Known rows, with every way that one mark hangs from another:
Q_364(Q_623(Q_822(Q_722(Q_443 Q_956(Q_610))))): |  .04 |  .39 | -.36 | -.19 |  .16 |  .10 | -.12 | -.34 |  .10 |  .11 |  .11 |  .29 |  .27 | -.22 |  .02 | -.02 |
Q_623(Q_364): | -.48 |  .57 |  .12 |  .15 | -.34 |  .19 | -.32 | -.33 |  .21 | -.16 |  .38 |  .38 |  .56 | -.24 |  .04 | -.12 |
Q_722(Q_443 Q_680 Q_956(Q_610)): | -.19 |  .11 | -.19 | -.04 |  .02 | -.04 |  .11 | -.52 | -.14 |  .15 |  .01 |  .21 |  .24 |  .02 | -.17 |  .01 |
Q_364(Q_623(Q_822(Q_722))): | -.16 |  .63 | -.16 | -.04 | -.10 |  .23 | -.39 | -.27 |  .27 | -.05 |  .40 |  .40 |  .44 | -.39 |  .20 |  .08 |
Q_722(Q_443 Q_680 Q_956): | -.14 |  .16 | -.26 |  .05 | -.10 |  .02 | -.02 | -.49 | -.09 |  .09 |  .20 |  .21 |  .20 | -.07 | -.03 |  .02 |
Q_364(Q_623(Q_822(Q_722(Q_680(Q_610) Q_956)))): | -.05 |  .46 | -.46 | -.35 |  .07 |  .08 | -.15 | -.36 |  .03 |  .05 |  .15 |  .37 |  .19 | -.23 |  .06 |  .11 |
Q_956(Q_610(Q_680) Q_722): | -.40 |  .57 |  .29 |  .03 | -.13 |  .13 | -.15 | -.37 |  .04 | -.09 |  .02 |  .03 |  .43 | -.01 | -.18 | -.21 |
Q_623(Q_364 Q_822(Q_722(Q_443))): | -.12 |  .43 | -.27 |  .09 | -.11 |  .23 | -.36 | -.15 |  .34 | -.06 |  .43 |  .31 |  .38 | -.45 |  .15 | -.06 |
Q_364(Q_623): | -.43 |  .61 |  .04 |  .09 | -.28 |  .16 | -.35 | -.42 |  .18 | -.11 |  .33 |  .36 |  .48 | -.20 |  .09 | -.01 |
Q_364(Q_623(Q_822(Q_722(Q_443 Q_680 Q_956)))): |  .10 |  .28 | -.61 | -.14 |  .07 |  .11 | -.14 | -.32 |  .13 |  .16 |  .22 |  .32 |  .15 | -.33 |  .12 |  .11 |
Q_956(Q_610 Q_722): | -.47 |  .52 |  .25 |  .07 | -.20 |  .09 | -.12 | -.31 |  .11 | -.06 |  .23 |  .20 |  .51 | -.04 | -.18 | -.11 |
Q_610(Q_680): | -.31 |  .57 |  .23 |  .12 | -.21 |  .19 | -.27 | -.47 | -.03 | -.15 |  .17 |  .13 |  .41 | -.12 |  .03 | -.12 |
Q_822(Q_722(Q_443 Q_680)): | -.13 |  .11 | -.24 |  .15 | -.09 |  .09 | -.18 | -.41 |  .03 |  .08 |  .28 |  .17 |  .20 | -.26 |  .06 |  .15 |
Q_364(Q_623(Q_822(Q_722(Q_680)))): | -.16 |  .46 | -.34 | -.09 | -.06 |  .17 | -.28 | -.30 |  .25 |  .05 |  .32 |  .43 |  .36 | -.40 |  .16 |  .21 |
Q_722(Q_443 Q_680(Q_610) Q_956): | -.19 |  .16 | -.30 | -.09 | -.03 | -.04 | -.05 | -.52 | -.16 |  .04 |  .11 |  .17 |  .09 |  .01 | -.10 | -.03 |
Q_822(Q_623 Q_722(Q_443 Q_680(Q_610) Q_956)): | -.05 |  .13 | -.39 | -.19 |  .03 | -.06 | -.21 | -.51 | -.02 | -.07 |  .12 |  .29 |  .19 | -.10 |  .02 |  .01 |
Q_623(Q_822(Q_722(Q_680 Q_956))): |  .06 |  .36 | -.27 | -.16 |  .03 |  .13 | -.05 | -.34 |  .00 |  .10 |  .28 |  .35 |  .29 | -.23 |  .09 |  .15 |
Q_722(Q_956): | -.23 |  .51 |  .12 |  .03 | -.19 |  .12 | -.13 | -.47 | -.08 | -.05 |  .30 |  .30 |  .42 | -.04 |  .02 | -.07 |
Q_364(Q_623(Q_822(Q_722(Q_443)))): | -.06 |  .45 | -.36 |  .03 | -.05 |  .20 | -.39 | -.25 |  .29 |  .00 |  .39 |  .31 |  .30 | -.42 |  .19 |  .04 |

Rows:
| -.36 |  .55 |  .04 |  .07 | -.29 |  .18 | -.49 | -.33 |  .35 | -.27 |  .40 |  .49 |  .65 | -.33 |  .15 | -.09 | | Q_822(Q_623(Q_364) Q_722)
| -.17 |  .29 | -.17 | -.08 | -.02 |  .05 | -.23 | -.37 |  .18 | -.09 |  .10 |  .37 |  .49 | -.16 | -.04 | -.18 | | Q_822(Q_623(Q_364) Q_722(Q_443 Q_956(Q_610)))
| -.01 |  .12 | -.35 | -.04 | -.03 |  .01 | -.19 | -.47 |  .05 | -.01 |  .21 |  .32 |  .29 | -.17 |  .09 |  .05 | | Q_822(Q_623 Q_722(Q_443 Q_680 Q_956))
| -.39 |  .19 | -.12 |  .09 | -.11 | -.01 | -.03 | -.33 |  .12 |  .10 |  .12 |  .12 |  .29 | -.06 | -.22 | -.02 | | Q_956(Q_610 Q_722(Q_443 Q_680))
| -.31 |  .33 | -.12 | -.12 | -.12 |  .01 | -.34 | -.49 |  .09 | -.18 |  .22 |  .39 |  .39 | -.16 |  .03 |  .10 | | Q_822(Q_623 Q_722(Q_680(Q_610)))
| -.29 |  .29 |  .00 | -.11 | -.03 | -.01 |  .12 | -.53 | -.16 |  .10 |  .03 |  .31 |  .36 |  .05 | -.19 |  .05 | | Q_722(Q_680 Q_956(Q_610))
| -.11 |  .38 | -.27 | -.24 |  .08 |  .11 |  .02 | -.27 |  .09 |  .12 |  .10 |  .43 |  .41 | -.24 | -.07 |  .04 | | Q_623(Q_364 Q_822(Q_722(Q_680 Q_956(Q_610))))
| -.21 |  .61 | -.08 |  .02 | -.18 |  .25 | -.36 | -.17 |  .31 | -.11 |  .45 |  .41 |  .52 | -.43 |  .15 | -.03 | | Q_623(Q_364 Q_822(Q_722))
|  .05 |  .25 | -.54 | -.09 |  .01 |  .14 | -.12 | -.22 |  .17 |  .11 |  .27 |  .34 |  .24 | -.36 |  .08 |  .00 | | Q_623(Q_364 Q_822(Q_722(Q_443 Q_680 Q_956)))
| -.36 |  .38 | -.14 |  .02 | -.25 |  .10 | -.38 | -.35 |  .33 | -.17 |  .31 |  .51 |  .58 | -.34 |  .11 |  .04 | | Q_822(Q_623(Q_364) Q_722(Q_680))
| -.37 |  .24 | -.25 |  .02 | -.18 |  .00 | -.19 | -.33 |  .08 | -.03 |  .22 |  .09 |  .15 | -.09 | -.14 | -.06 | | Q_956(Q_722(Q_443 Q_680(Q_610)))
|  .08 |  .14 | -.39 | -.18 |  .21 |  .03 |  .07 | -.36 | -.04 |  .21 |  .09 |  .24 |  .20 | -.18 | -.06 |  .10 | | Q_623(Q_822(Q_722(Q_443 Q_680 Q_956(Q_610))))
|  .10 |  .43 | -.43 | -.09 |  .04 |  .17 | -.26 | -.28 |  .15 |  .05 |  .30 |  .30 |  .24 | -.33 |  .17 |  .00 | | Q_364(Q_623(Q_822(Q_722(Q_443 Q_956))))
|  .00 |  .45 | -.41 | -.21 |  .01 |  .15 | -.14 | -.33 |  .10 |  .11 |  .23 |  .42 |  .29 | -.30 |  .13 |  .15 | | Q_364(Q_623(Q_822(Q_722(Q_680 Q_956))))
| -.06 |  .29 | -.53 | -.02 | -.01 |  .14 | -.28 | -.29 |  .27 |  .09 |  .30 |  .32 |  .22 | -.43 |  .15 |  .16 | | Q_364(Q_623(Q_822(Q_722(Q_443 Q_680))))
|  .03 |  .26 | -.14 |  .08 | -.04 |  .13 | -.15 | -.42 | -.09 |  .04 |  .28 |  .14 |  .23 | -.15 |  .07 | -.04 | | Q_822(Q_722(Q_443 Q_956))
| -.05 |  .59 | -.15 | -.11 | -.09 |  .23 | -.23 | -.20 |  .17 | -.04 |  .37 |  .42 |  .47 | -.33 |  .13 | -.08 | | Q_623(Q_364 Q_822(Q_722(Q_956)))
